What can hang from each mark
Z_196: Z_409 Z_797
Z_797: Z_151 Z_196
Z_754: Z_27
Z_409: Z_144 Z_151 Z_196
Z_144: Z_409 Z_845
Z_151: Z_797 Z_845
Z_840: Z_845
Z_27: Z_724 Z_754
Z_845: Z_144 Z_151 Z_724 Z_840
Z_724: Z_46 Z_845

(in the rows, 128 means zero)
Known rows, with every way that one mark hangs from another
Z_845[Z_144 Z_151[Z_797] Z_724[Z_46]]: [153 176 131 142 127  97  90  85 152 127 132 126 196 143  83 145 104 161
 178 144 144 170 120 158 108 161 117 139 121 134]
Z_754[Z_27[Z_724[Z_845[Z_144[Z_409]]]]]: [ 77  69 103 159 130 126 130 142 132  69 158 108  57  94 165  99 132 156
 130  52 135 139 107 129 142 179 115 125 172  98]
Z_151[Z_797[Z_196[Z_409]]]: [ 99 154 101 123  90 148  98 129 120  69 136 161 110 137 116 163 120  84
 113  99  70 169 157 125 149  78 101 153 110  98]
Z_797[Z_151 Z_196[Z_409[Z_144]]]: [118 138 111  96  96 141 133 122 104  86 110 124  76 128 125 161 134 101
 128 135  85 134 175 102 129  82 100 143 103 113]
Z_845[Z_151 Z_840]: [ 96 117  99 163 123 121 150 138 179 167 116 153  99 174 143 156 160  98
 119  86 173 153 166 157 132  88 128 118 141 144]
Z_27[Z_724[Z_46 Z_845[Z_144[Z_409] Z_151 Z_840]] Z_754]: [142 109 143 115 146 143 133 156 129 113 131 102 102  93 155 116 111 139
  85 125 142 100 134  98 114 153 151 126 180 157]
Z_845[Z_144[Z_409] Z_151 Z_840]: [142 104 122 187 141 108 126 103 175 171 106 109 148 151 124 141 148 125
 147 105 197 139 118 177  99 110 140 116 118 146]
Z_724[Z_46 Z_845[Z_144 Z_151[Z_797[Z_196]] Z_840]]: [152 157 141 116  91 147 133 141 109 118 103 183 152 141 140 121 107 101
 132 121 151 125 165 116 114  91 149 129 114 158]
Z_196[Z_409[Z_144[Z_845[Z_724[Z_46] Z_840]] Z_151] Z_797]: [140 148 113 122 125 126  92 131 122 165 135  90 184 120 114 135 122 157
 177 176 134 105 172 129 153  93 120 137  77 125]
Z_754[Z_27[Z_724[Z_46 Z_845[Z_144[Z_409[Z_151 Z_196]]]]]]: [ 94  95 123 145 127 123 128 139 113  93 149  96  88  99 136  88 120 165
 152  98 140 138 119 109 140 183 101 115 173 114]
Z_151[Z_797[Z_196[Z_409]] Z_845[Z_724[Z_46] Z_840]]: [ 78 177 152  96  87 147 115 145  90 138 128 166 175 139 118 108 117 114
  73 157 117 135 125 112 109  90 181 109 100 119]
Z_840[Z_845[Z_151]]: [139 107  97 110 132 117 168 128 150 117 119 169  71 144 152 166 123  95
 131  63 141 151 146 155 144 165  93 142 119 131]
Z_754[Z_27[Z_724[Z_845[Z_144 Z_151 Z_840]]]]: [ 59  80  94 165 120 124 134 151 143  90 159 121  53 114 161 100 141 138
 124  57 160 152 128 128 140 173 120 118 165 109]
Z_845[Z_144[Z_409] Z_151[Z_797[Z_196]] Z_724[Z_46]]: [176 183 168 141 122  91  82  63 118 122 117  91 218 126  59 123  93 176
 178 176 128 161  98 152  90 147 127 129 120 141]
Z_840[Z_845[Z_151 Z_724[Z_46]]]: [146 127 123 111 124 105 154 111 135 119 119 155 115 134 135 154 112 151
 143  88 153 148 136 157 123 172 122 137 136 138]
Z_151[Z_797[Z_196[Z_409[Z_144]]] Z_845[Z_724 Z_840]]: [ 78 169 150 103 101 147 113 144 100 146 133 153 164 136 109 103 125 108
  68 165 118 133 107 119 109 101 188 113  87 115]
Z_754[Z_27]: [ 59  68  75 178 119 131 137 140 145  71 157 139  37 134 175 139 147 136
 149   8 140 165 148 144 163 138  76 131 167  94]
Z_144[Z_409[Z_196] Z_845[Z_151[Z_797] Z_724[Z_46] Z_840]]: [178 140 178 170 136 108 108  95  93 164  90  89 213 130  85  80 135 148
 127 208 143 112 107 137 102  97 156 121 144 169]
Z_754[Z_27[Z_724[Z_46 Z_845]]]: [ 63  83  96 144 119 138 136 153 124  62 160 134  53 103 175 109 125 158
 130  43 131 143 139 115 152 165 106 125 188 103]
Z_409[Z_144[Z_845] Z_196]: [148  88 113 161 171 170 137 115 113 133 115 131  96 128 111 138 137 113
 130 150 133 120 122 136 133 136 112 152 132 135]
Z_409[Z_144[Z_845[Z_724[Z_46]]] Z_151[Z_797] Z_196]: [182 180 158 126 156 135 103 114 103 175 126  96 184 143  41 100 123 127
 165 252 111 124 122  99 139 144 102 133 114 151]
Z_151[Z_845[Z_840]]: [ 83  92 112 117 140 154 180 166 151 163 126 185  83 149 188 140 151  89
  71  75 147 110 118 138 130 113 155 108 129 121]
Z_196[Z_409[Z_144[Z_845[Z_724]]] Z_797[Z_151]]: [135 134  99 114 126 129  93 125 116 113 133 102 156 106 131 146 131 138
 161 154  99 107 175 124 155  97 115 162  73 107]
Z_196[Z_409[Z_144 Z_151] Z_797]: [132 143  99 106 135 122  99 135 141 155 142  92 153 121 109 156 119 141
 187 151 110 124 172 130 171 110  87 145  72 108]
Z_151[Z_797[Z_196] Z_845[Z_724[Z_46]]]: [101 180 153  77 106 149 124 134  92 109 141 179 150 135 117 119 104 104
  84 148  74 140 109 103 125 124 148 119 115 113]
Z_797[Z_151[Z_845[Z_144 Z_724 Z_840]] Z_196]: [105 143 141 106  89 143 154 128 106 114 121 154  92 140 135 134 150  87
  83 144 118 123 132  96  99 105 163 110 102 121]

Rows
[ 89 112 138 117 132 142 166 149 135 166 127 171 127 139 170 128 140 146
  84 100 160 107 107 139 110 121 183 104 146 128]	Z_151[Z_845[Z_724[Z_46] Z_840]]
[134 123 107 156 146 163 122 121 131 128 126 145 108 146 134 138 137  96
 118 125 132 125 141 143 131  94 128 138 119 141]	Z_409[Z_144[Z_845[Z_151[Z_797[Z_196]] Z_840]]]
[173 108 120 146 162  97 134  92 169 145 109 104 131 137 118 151 120 124
 175 108 143 144 105 171 118 157  85 132 118 136]	Z_845[Z_144[Z_409] Z_151]
[114 123 125 111 127 126 155 140 147 137 125 153 112 141 157 138 159 107
 101 117 134 110 126 118 114 123 155 121 116 118]	Z_797[Z_151[Z_845[Z_144 Z_724 Z_840]]]
[141 117 124  88 146 127 162 137 141 124 117 146 102 133 163 143 143  90
 119 113  96 103 122 113 131 134 108 128 112 114]	Z_797[Z_151[Z_845[Z_144[Z_409]]]]
[201 117 156 138 154 116 130 114 104 159 109  84 154 120 105 104 136 107
 149 196  94  92 110 113 146 115  96 127 121 148]	Z_144[Z_409[Z_151 Z_196[Z_797]] Z_845]
[183 145 174 156 130 109 107 111 115 157 112  90 205 128 121  91 142 160
 131 178 127  86 101 131 112  75 159 112 149 156]	Z_144[Z_409[Z_151[Z_797]] Z_845[Z_724[Z_46] Z_840]]
[143 171 133 118 127 119 123 136 136 162 130 125 136 161  55 135 136  81
 152 191  94 160 146  97 161 132  72 131 120 127]	Z_409[Z_151[Z_797] Z_196]
[128 102 123  92 154 134 154 173 145 103 145 114  45  96 158 125 120 105
  70 114 100 114 132  91 142 173 124 138 180 143]	Z_27[Z_724[Z_845[Z_151]] Z_754]
[171 129 168  95 161 100 151 120 134 170 114  93 154 123 127 117 122 163
 149 147 103  97  85 131 129 132 112 106 151 136]	Z_144[Z_409[Z_151[Z_845[Z_724[Z_46]]]]]
[110 148 117  94 113 106 120 153 138 183 138 108 164 128 121 134 129 129
 150 161 125 118 159 122 158 112 121 122  70 112]	Z_196[Z_409[Z_151[Z_845[Z_724 Z_840]]] Z_797]
[122  97 121 122 146 140 143 168 152 114 144 113  61 101 157 124 130 106
  66 113 142 113 128 102 122 165 153 132 165 146]	Z_27[Z_724[Z_845[Z_144 Z_151 Z_840]] Z_754]
[126 101 125  93 144 160 144 171 124  76 146 130  61  86 176 137 109 135
  74  94 100 101 143  85 139 151 134 141 199 138]	Z_27[Z_724[Z_46 Z_845] Z_754]
[ 58  73  91 151 122 132 139 156 136  66 164 129  36 103 173 107 137 143
 119  43 129 147 126 120 154 172 110 127 179  97]	Z_754[Z_27[Z_724[Z_845]]]
[184 102 143 107 129 146 149 130 110  92 101 161 132 102 174 134  99 151
 151  81 128  91 122 132 117 118 135 143 143 140]	Z_724[Z_46 Z_845[Z_144[Z_409]]]
[121 122  97 142 130 130  93 125 127 144 132 103 163 115 127 142 127 146
 156 143 137 119 165 150 148  97 131 151  76 119]	Z_196[Z_409[Z_144[Z_845[Z_151 Z_724 Z_840]]] Z_797]
[172 135 148 127 112 116 118  90 111  95 125 129 154 112 112 144 105 163
 149 110 146 136  99 150 101 164 143 137 112 124]	Z_840[Z_845[Z_144[Z_409[Z_151[Z_797[Z_196]]]] Z_724[Z_46]]]
[204 148 171 126 146 101 112 104 111 139 115  86 193 117 118  98 122 160
 150 180  90  89  90 127 125 107 121 124 150 149]	Z_144[Z_409[Z_151[Z_797]] Z_845[Z_724[Z_46]]]
[ 75  91  98 144 123 127 133 144 129  77 155 125  66 108 162 105 119 153
 144  59 144 150 136 121 145 182  97 122 173 111]	Z_754[Z_27[Z_724[Z_46 Z_845[Z_144 Z_151]]]]
[142 106 152 105 161 126 155 117 128 151 121 135 151 113 153 124 112 164
 122 116 140 101  64 150 100 170 153 113 130 122]	Z_151[Z_845[Z_144[Z_409] Z_724[Z_46]]]
[156 174 140 121 158 137 108 123 128 174 133 103 154 152  37 125 129 107
 168 218 104 147 133 103 154 142  81 135 109 131]	Z_409[Z_144 Z_151[Z_797] Z_196]
[129 126 113 111 111 142 139 125 110 122 114 117  79 131 123 149 120 107
 134 140 108 131 146 122 133  97  98 130 106 127]	Z_797[Z_196[Z_409[Z_144[Z_845] Z_151]]]
[113 141 113  97 143 150 129 146 142 121 145 187 134 141 145 137 117  63
  99 104  95 135 101 128 140 150 116 133  88 100]	Z_151[Z_797 Z_845[Z_144]]
[124  94 114 179 119 147 137 127 132 118 122 159 118 135 178 140 154 144
 100  91 161 105 132 151 114  78 172 132 162 141]	Z_144[Z_845[Z_724[Z_46] Z_840]]
[108 167 142  82 132 138 125 142 120 126 143 178 166 135 134 121 110 119
  97 129  85 131 105 119 136 138 141 126 124 111]	Z_151[Z_797 Z_845[Z_724[Z_46]]]
[123 126 125 133 126 137 125 122 115 127 133 139 131 127  92 144 142 105
 134 161 114 141 143 108 142 144 123 143 104 111]	Z_409[Z_196[Z_797[Z_151[Z_845[Z_144 Z_724]]]]]
[100 136 124  86  87 140 155 142 102 124 103 143  91 138 145 138 140  71
  94 144 119 119 155  97 109  92 135 116  76 118]	Z_797[Z_151[Z_845[Z_144 Z_840]] Z_196[Z_409]]
[146 162 124 151 133  88  96  90 169 132 138 119 172 143  78 142 119 140
 163 140 140 175 103 165 111 170 121 142 109 125]	Z_845[Z_144 Z_151[Z_797] Z_724]
[100 191 147 157  82 114  97 108 129 143 124 141 185 163  84 127 133 151
 123 154 157 170 159 138 104  78 170 115 142 150]	Z_845[Z_151[Z_797[Z_196]] Z_724[Z_46] Z_840]
[184 119 170 158 139 107 129 110 120 169 106  84 181 124 138  97 147 173
 133 166 146  76  96 140 106  83 162 107 160 161]	Z_144[Z_409[Z_151] Z_845[Z_724[Z_46] Z_840]]
[146 128 160 203 129  86  99  79 149 187 112  73 206 134  63 113 148 178
 155 177 211 147  95 174  78 137 185 114 113 148]	Z_845[Z_144[Z_409[Z_196[Z_797]]] Z_151 Z_724 Z_840]
